Each row was made from one small tree. The marks that hang from a mark follow it in brackets, in the order of their numbers. Every link used is in the known rows. Write each row's tree.
In the rows, zero is written as 128.
Known rows:
Z627[Z232 Z391[Z549]]: [136 153 122 132 173  83 160 119 130 149  97 152 120 155 124 112 164 145
 156 153 144 124 153 162 105 122 124]
Z549[Z391[Z627[Z232[Z684[Z641]]]]]: [214 137 149 129 154  77 163 146 132 139  99 173 138 133 154 103 177 119
 132 136 154 119 144 172  80 148 112]
Z999[Z232[Z98]]: [175 127 162 160 159  93 162 120 132 127 132 150 140 142 121  87 159 123
 150 126 126 137 145 154 109 133 116]
Z684[Z232[Z98 Z999] Z641]: [228 129 181 155 148 108 177  99 137 140 142 161 122 136 121  95 196 100
 189 119 145 148 148 166  89 167 111]
Z999[Z232[Z98 Z684[Z641]]]: [241 106 185 164 166  84 182 130 132 116 144 164 136 132 127  70 174  99
 155 117 143 143 152 164 102 156 109]
Z221[Z232[Z98 Z684[Z641]]]: [242 116 183 150 153  83 175 134 125 144 152 157 142 143 150  74 196 107
 157 113 133 126 156 158 105 166 105]
Z992[Z221[Z232]]: [167 154 149 139 138 101 145 130 135 143 129 159 137 149 142 105 142 149
 129 130 116 133 139 129 127 141 108]
Z641[Z684]: [101 133 115 148 141  85 147 111  99 158 132 148 122 139 131 100 143 122
 127 126 126 122 147 136 123 140 113]
Z221[Z232]: [160 150 151 140 137  92 146 114 122 162 142 148 139 148 154 111 157 146
 124 140 115 119 144 140 117 132 112]
Z221[Z232[Z684[Z641]]]: [226 127 173 142 146  82 165 126 123 150 154 161 136 137 158  93 171 123
 129 131 134 126 149 152 111 157 106]
Z958[Z232[Z684 Z999]]: [157 124 194 166 134  88 178 103 115 162 134 146 150 112 123 102 184 119
 146 156 109 138 139 154  96 140 143]
Z684[Z232 Z641]: [209 144 157 147 152 100 148  97 140 155 147 160 112 134 134 110 146 127
 148 123 143 139 146 157 102 151 101]
Z221[Z232[Z98 Z684 Z999] Z992]: [203 115 214 151 121  92 200 131 110 152 141 147 183 160 162  85 214 109
 164 122 112 122 151 165 108 163 142]
Z285[Z232[Z98]]: [150 145 131 153 146  89 159 131 142 145 140 131 131 153 118 106 169 124
 135 112 104 136 142 143 101 145 114]
Z549[Z391[Z627]]: [147 147 118 140 139  91 123 118 124 145  85 165 140 141 144 128 153 139
 133 123 141 124 128 148  99 129 114]
Z232[Z684]: [143 118 150 157 143  85 154 113 118 151 138 147 147 135 123 104 154 117
 116 121 125 129 135 137 110 149 127]
Z627[Z232[Z98 Z999] Z391]: [150 127 149 135 147  94 181 124 123 141 109 121 154 151 117 104 213 116
 194 153 150 123 159 178  91 150 135]
Z285[Z232[Z98 Z684[Z641] Z999] Z373]: [209 138 158 156 132  74 226 125 145 123 152 136 130 132 117 108 194  78
 127 120 105 154 151 168  81 179 112]
Z391[Z627]: [156 122 131 141 147  87 142 108 133 147 106 164 130 147 118 121 137 136
 123 116 126 133 127 146 106 125 117]
Z999[Z232[Z684[Z641]]]: [225 119 177 157 159  84 172 122 129 124 147 166 128 126 134  87 149 117
 129 137 143 141 145 160 108 148 113]
Z232[Z98 Z684]: [160 104 159 163 151  86 164 122 119 142 137 144 153 140 116  87 180 100
 145 103 123 130 143 143 104 158 126]
Z98[Z232[Z999]]: [103 154 159 150 131  88 150 115 123 153 139 142 142 134 137 121 158 120
 152 144 130 125 128 143 118 136 128]
Z641[Z684[Z232[Z999]]]: [118 157 151 150 132 101 175  92 100 153 135 163 118 123 126  99 175 118
 142 137 140 130 145 149 108 148 123]
Z992[Z221]: [145 133 131 149 140 103 136 120 139 137 118 150 132 145 112 114 124 134
 133 120 118 145 133 126 124 145 115]
Z992[Z221[Z232[Z98 Z999]]]: [187 143 173 148 131 109 174 132 132 128 123 159 147 149 127  91 191 121
 169 124 117 143 143 140 116 155 119]

Which tree is each row?
[111 142 178 155 133  79 167 121 114 146 143 150 154 123 135 107 171 106
 140 136 135 124 125 143 112 148 139] | Z98[Z232[Z684 Z999]]
[133 143 159 157 141 100 187  99 100 143 132 162 125 130 119  81 200 101
 170 117 138 132 152 154 102 158 122] | Z641[Z684[Z232[Z98 Z999]]]
[139 130 144 131 151  79 173 129 117 148 119 127 154 139 131 103 177 129
 141 151 153 111 154 168  98 145 132] | Z627[Z232[Z684] Z391]
[171 121 173 135 142  81 196 122 127 141 111 169 145 135 118 105 186 111
 120 145 129 127 132 163  88 139 143] | Z391[Z627[Z232[Z684 Z999]]]
[196 130 192 154 133 102 193 138 123 119 129 165 160 139 125  76 207 109
 156 117 123 141 142 141 111 169 127] | Z992[Z221[Z232[Z98 Z684 Z999]]]
[250 122 181 148 152  93 174 149 137 123 136 170 141 143 137  68 180 109
 161 101 134 141 153 145 113 174 100] | Z992[Z221[Z232[Z98 Z684[Z641]]]]
[252 119 196 152 139 100 192 143 132 117 134 173 143 137 130  73 207  96
 172 116 136 151 148 150 108 182 113] | Z992[Z221[Z232[Z98 Z684[Z641] Z999]]]
[185 131 192 141 125  85 171 128 112 168 145 148 173 160 174 101 164 139
 123 124 109 112 148 155 120 148 132] | Z221[Z232[Z684] Z992]
[164 146 152 136 162  86 184 112 140 140  90 195 112 152 109 114 173 128
 134 150 120 141 130 157  92 115 135] | Z391[Z549 Z627[Z232[Z999]]]
[164 147 136 133 175  79 167 120 145 148  91 192 110 156 115 110 146 140
 122 132 117 134 134 151  98 108 122] | Z391[Z549 Z627[Z232]]
[153 147 155 161 125  76 224 122 136 128 146 129 146 131 110 111 192  88
 110 120  94 146 145 157  83 167 127] | Z285[Z232[Z98 Z684 Z999] Z373]
[160 128 149 145 182  76 189 135 125 133  98 156 141 152 115  79 203 115
 173 125 149 126 158 166  94 142 132] | Z627[Z232[Z98 Z684] Z391[Z549]]
[205 106 170 156 137  92 174 110 122 140 145 156 134 128 125 104 181  96
 148 137 139 145 140 154 103 169 126] | Z232[Z684[Z641] Z999]
[169 132 181 152 139  78 169 125 125 141 150 157 138 122 140 103 172  96
 156 136 147 132 133 154 110 161 122] | Z98[Z232[Z684[Z641] Z999]]
[249 111 183 145 179  76 214 131 144 125  98 203 117 146 104  78 213  88
 167 120 137 150 143 173  81 149 126] | Z391[Z549 Z627[Z232[Z98 Z684[Z641] Z999]]]
[145 144 157 155 127  88 184 123 126 141 146 142 139 132 117 114 186 115
 105 138 113 141 131 144  96 155 137] | Z285[Z232[Z684 Z999]]
[188 122 163 146 185  70 196 135 141 133  94 196 129 151 106  78 187 109
 138 105 123 134 137 156  88 129 130] | Z391[Z549 Z627[Z232[Z98 Z684]]]
[228 104 191 166 160  80 172 123 133 155 139 147 140 121 123  75 181 107
 177 120 119 140 155 165  91 155 113] | Z958[Z232[Z98 Z684[Z641]]]
[151 140 131 140 181  83 171 127 133 141  93 149 129 162 117  95 187 128
 184 134 144 126 158 168  99 132 122] | Z627[Z232[Z98] Z391[Z549]]
[161 144 159 135 135  84 180 134 117 136  91 167 156 129 143 112 204 117
 130 152 144 118 134 166  79 143 141] | Z549[Z391[Z627[Z232[Z684 Z999]]]]
[190 129 181 142 133  94 164 130 122 166 138 138 168 175 168  96 173 135
 163 114 102 115 157 159 118 145 120] | Z221[Z232[Z98] Z992]
[191 122 179 149 172  78 213 127 133 124  91 197 131 146  98  81 212  98
 151 120 125 142 134 163  83 135 141] | Z391[Z549 Z627[Z232[Z98 Z684 Z999]]]
[220  93 178 162 146  92 184 119 124 134 140 153 141 134 116  85 206  79
 174 117 138 146 148 160  97 177 122] | Z232[Z98 Z684[Z641] Z999]
[194 131 176 152 146  95 175 146 129 126 131 162 157 144 132  74 179 118
 144 101 122 133 144 137 115 161 115] | Z992[Z221[Z232[Z98 Z684]]]
[133 146 144 154 153  93 170 106 107 150 134 160 122 134 125  78 173 113
 156 101 136 125 155 149 107 151 108] | Z641[Z684[Z232[Z98]]]
[195 151 149 151 122  74 216 116 144 131 155 139 122 125 125 124 169  95
  98 141 109 153 145 164  87 169 112] | Z285[Z232[Z684[Z641] Z999] Z373]
[185 128 207 143 114  91 189 122 105 162 144 150 175 154 167 104 189 125
 135 139 112 120 144 161 114 155 144] | Z221[Z232[Z684 Z999] Z992]
[224 131 165 152 160 100 159 105 141 145 144 158 118 139 128  91 169 112
 176 103 143 140 154 162  95 160  99] | Z684[Z232[Z98] Z641]
[163 101 175 165 137  92 183 115 115 135 135 145 157 136 110  90 205  89
 159 118 126 138 139 148 100 165 138] | Z232[Z98 Z684 Z999]
[151 159 126 126 145  86 144 134 132 151  89 160 142 144 150 122 161 144
 128 145 135 112 139 160  88 125 119] | Z549[Z391[Z627[Z232]]]
[218  93 163 160 156  85 165 124 129 138 142 150 138 139 120  82 179  92
 160 101 135 139 151 154 102 170 111] | Z232[Z98 Z684[Z641]]
